What can hang from each mark:
q_907: q_8
q_855: q_8 q_963
q_43: q_8 q_963
q_963: q_43 q_855 q_977
q_8: q_36 q_855 q_907 q_977
q_977: q_963

Each row was made from one small tree. The marks that hang from a mark follow it in brackets, in the order of their numbers. Every link used is in the known rows. Write each row's tree.
Known rows:
q_43(q_8(q_36) q_963(q_855 q_977)): [-16.1 -11.6 -24.3  14.7  30.4  16.1  27.7  26.6 -23.1  38.4 -14.1  13.1
 -21.8 -18.8  17.4 -28.9  -7.9  21.5]
q_977(q_963(q_43)): [-13.3  -5.4  -8.5  12.8  13.9  11.4   9.9  -0.4 -21.6  -9.4   5.7  19.6
   5.2 -16.9  -8.6  18.0  -5.6   8.7]
q_855(q_963(q_977)): [-12.1   0.9 -10.6   8.1   2.5  17.4  -1.1   6.1  -7.7  12.1 -12.2  38.8
 -11.8 -12.3   0.4  -2.1  -6.0   8.5]
q_43(q_8(q_36 q_907 q_977) q_963(q_855)): [-16.0  -5.2 -28.9  10.9  18.6  15.9  25.2  33.5 -10.9  29.1 -11.4  19.4
 -25.2 -28.9  23.3 -32.7  -1.5  28.2]
q_977(q_963(q_43(q_8))): [-10.9  -2.1  -3.5  13.9  20.9   8.4  28.0   4.1 -18.9  -6.7   3.1  16.9
   5.3 -21.0  -3.9  18.4  -7.2  11.2]
q_907(q_8(q_36 q_855 q_977(q_963))): [-32.5 -19.5 -37.2   2.5   2.4  14.5  -1.0  16.9 -35.1  -7.9   8.7  26.2
 -18.8 -17.0 -10.2  13.0  12.2  14.7]
q_977(q_963): [-12.6  -2.7 -11.8   9.5  12.2  10.5   8.1   2.2 -14.4  -9.8  11.9  18.3
 -10.1 -10.1 -16.7  20.7  -2.4   0.5]
q_977(q_963(q_43 q_855(q_8(q_36 q_907)))): [-23.6   2.0 -21.0  22.1   5.4  19.2   5.5   8.3 -16.9  24.4  -2.7  48.1
  -2.6 -21.7  -4.2  -2.4  -4.0  42.4]
q_43(q_8(q_855 q_977)): [-10.1   4.9 -15.8  -7.2   5.7   9.4   8.6  20.9 -33.7  -2.7  -1.9   8.3
 -12.6 -24.8   1.3  -4.1  -2.4  13.9]
q_977(q_963(q_43(q_8) q_855)): [-13.1  -4.3  -6.7  11.5  24.7  11.9  30.3   6.6 -33.1  14.1   1.7  13.9
   7.6 -14.9  -6.7   6.5  -9.9  15.4]
q_963(q_43(q_8(q_36 q_907)) q_855 q_977): [-26.6   0.2 -25.5  10.5  20.5  19.4  24.0  19.6 -15.8  39.0 -18.2  28.2
 -11.6 -30.9  22.6 -26.5  -7.7  35.5]
q_43(q_8(q_36) q_963): [-10.5  -4.5 -13.0  16.8  21.9   6.8  25.6  18.2 -10.1   3.7  -4.2  11.8
 -21.5 -23.1   1.4  -9.2  -2.0  13.0]
q_855(q_8(q_977)): [  5.3  -1.1  -7.7   7.8 -10.9  10.2 -10.0  12.3 -10.3  -2.1  -7.8  29.4
 -12.9 -20.1   1.3   5.7  -4.3  15.9]
q_43(q_8): [ -4.4   4.0  -2.3   2.7  12.2   4.2  18.9   8.7 -10.0  -5.7  -1.2   8.9
 -14.1 -17.4  -9.3   7.5  -4.7  -0.9]
q_977(q_963(q_43 q_855(q_8))): [ -7.8  -3.1  -4.9  16.8   7.0  13.9   4.3   1.7 -30.9  15.2  -1.9  31.6
  11.1 -10.4 -11.8   8.5 -11.2  23.6]
q_855(q_8): [  1.1   5.7  -1.0   7.7  -6.0   6.4  -5.9   3.3  -8.0  -3.4  -4.1  26.2
 -11.7 -13.5 -14.7   9.6  -5.8   7.5]
q_43(q_8(q_977)): [ -0.3  -2.6  -9.4   2.2   6.5   8.7  14.8  17.5 -12.5  -3.6  -3.8  12.5
 -16.0 -24.6   5.8   4.5  -2.7   7.6]
q_8(q_36 q_855 q_907 q_977(q_963)): [-34.1   3.2 -41.2   4.2   4.6  21.2  -1.8  22.2 -23.7   1.7   9.2  33.6
 -22.2 -27.5   2.1  -2.3   6.8  33.8]
q_855(q_8(q_36 q_907 q_977)): [-10.6   4.5 -23.6  13.1 -13.5  16.1  -8.9  18.7   4.2   7.2  -9.2  46.7
 -26.7 -30.0   8.0  -5.5   3.3  35.0]

Write each row's tree:
[ -5.4   2.6 -13.9   6.8  -7.4  15.4  -3.8  15.3 -14.2  21.6 -17.1  36.2
   1.2 -26.8  15.3 -17.6  -8.7  31.9] => q_963(q_43 q_855(q_8(q_907 q_977)))
[ -7.0  -9.0 -17.8  18.2  -4.7  20.2  -8.1  17.0 -34.6  26.3 -13.7  36.2
  -3.6 -24.5   5.4 -10.6  -6.3  43.4] => q_963(q_43 q_855(q_8(q_36 q_977)))
[-19.8  10.3 -18.3  20.0 -10.3  21.8  -7.9  11.9  10.9  25.1 -19.1  71.3
 -23.1 -24.2   7.6 -11.2  -0.9  38.4] => q_855(q_8(q_36 q_907) q_963(q_977))
[-16.9  -2.0 -23.9  24.5  -3.8  20.1  -0.6  14.0  -4.6   4.9  -5.5  55.9
  -6.5 -33.8  14.2   5.5   0.8  46.1] => q_855(q_8(q_36 q_907 q_977(q_963(q_43))))
[-15.4   6.0 -15.5  -1.7  -8.4  17.6 -12.1  14.3 -33.1   0.1  -5.0  32.2
  -7.3 -17.5  -7.5  -5.5  -0.2  17.3] => q_8(q_855(q_963) q_977)
[-27.9   6.7 -36.9  -2.5  -2.7  18.3  -8.9  24.4 -21.8   3.8  -0.6  26.8
 -25.0 -30.9   4.6 -16.5   6.2  30.4] => q_8(q_36 q_855 q_907 q_977)
[-29.1 -12.0 -26.9   1.5 -12.5  16.8 -10.8  16.5 -30.1   0.2  -5.6  41.8
 -18.1 -16.6 -12.1  -1.4  11.0  18.2] => q_907(q_8(q_36 q_855(q_963) q_977))
[-19.2  -4.2 -23.1   4.7   7.6  16.0  -0.8  12.4 -45.3  -7.1   5.0  18.6
   7.5 -23.9   2.4   5.2  -3.6  22.8] => q_8(q_855 q_977(q_963(q_43)))
[-10.9   7.2 -18.1   3.2   0.0  15.4  -1.4  13.4  -2.9  34.2 -16.5  36.5
 -15.3 -16.0  10.6 -19.8  -9.9  20.7] => q_963(q_855(q_8(q_907)) q_977)
[-22.6   4.4 -31.4   3.6  14.2  13.1  17.7  33.6 -17.3   7.9  -7.3  19.2
 -24.2 -36.0  21.1 -30.4   2.4  30.9] => q_43(q_8(q_36 q_855 q_907 q_977) q_963)
[-28.3   6.8 -22.0   7.5   9.0  20.1   8.7  18.3 -28.7  22.0 -11.4  41.0
 -17.7 -22.1  -1.1 -12.8  -1.6  32.6] => q_43(q_8(q_36 q_855(q_963(q_977))))
[-15.7   8.6  -5.1  -1.8  13.1   5.2  14.5   9.1 -38.7  -4.4  -3.9   5.6
   4.7 -24.7  -6.4  -5.4  -7.9  14.7] => q_963(q_43(q_8(q_855)))
[-11.9  10.2  -4.0   4.3  11.4   6.1  23.6   7.4   0.0  -2.5  -8.5  17.8
  -2.3 -30.0   7.4  -5.2  -5.9  11.6] => q_963(q_43(q_8(q_907)))
[-26.1  19.7 -16.9  -4.0   6.2  16.2  12.8  16.0  -9.2  17.3 -14.9  41.3
 -13.7 -23.9   9.0 -19.3  -3.6  20.8] => q_43(q_8(q_855(q_963(q_977)) q_907))
[-34.0   9.6 -28.1   3.7  15.3  15.7  16.4  20.6 -22.9  19.5 -14.2  28.3
 -10.3 -37.2  19.6 -24.5  -3.7  38.4] => q_963(q_43(q_8(q_36 q_855 q_907)) q_977)
[-31.3   3.5 -27.1   7.3   1.9  22.8  -9.9  14.3 -31.5  19.4  -8.3  42.7
 -17.5 -17.5  -5.4 -13.0  -0.8  30.0] => q_8(q_36 q_855(q_963(q_977)))
[-26.5   6.7 -16.1  18.6   9.2  20.7  19.0  14.5   1.5  23.5 -21.6  55.3
  -9.7 -34.3  21.0 -15.4  -3.9  38.4] => q_855(q_963(q_43(q_8(q_36 q_907)) q_977))
[-17.3  10.1  -6.4  10.1   8.9  15.9  21.4  10.0   4.9  17.6 -23.1  46.1
  -0.8 -29.4  21.9 -13.6  -9.1  22.9] => q_855(q_963(q_43(q_8(q_907)) q_977))
[-19.9   3.7 -12.3   8.2  22.4  13.0  31.9   9.3 -15.9  16.2  -0.7  22.1
   3.3 -21.2   2.5  -2.1  -7.9  19.1] => q_977(q_963(q_43(q_8(q_907)) q_855))
[-11.5 -14.2 -18.3   9.8  12.4  19.3   7.8  12.3 -38.4  13.7   0.9  19.0
   7.1 -16.3   4.7   2.9  -7.4  20.7] => q_8(q_977(q_963(q_43 q_855)))
[-37.5 -11.0 -24.3   6.4  -0.3  17.5  -4.6   9.5 -33.5  13.0 -17.6  45.3
  -3.0 -18.9  -1.2 -10.2   2.6  24.0] => q_907(q_8(q_36 q_855(q_963(q_43 q_977))))
[ -9.2  15.9   3.0  14.7 -13.1  12.4  -4.6   0.4   4.9   4.9 -17.2  58.0
   4.8 -23.6  -2.4  -3.4  -6.1  26.5] => q_855(q_8(q_907) q_963(q_43))
[-33.1  -5.5 -19.9   2.0  -6.2  12.3  -6.6   7.1 -27.8  -0.8  -2.5  38.1
 -17.3 -10.6 -28.7   1.7   9.8   9.8] => q_907(q_8(q_36 q_855(q_963)))
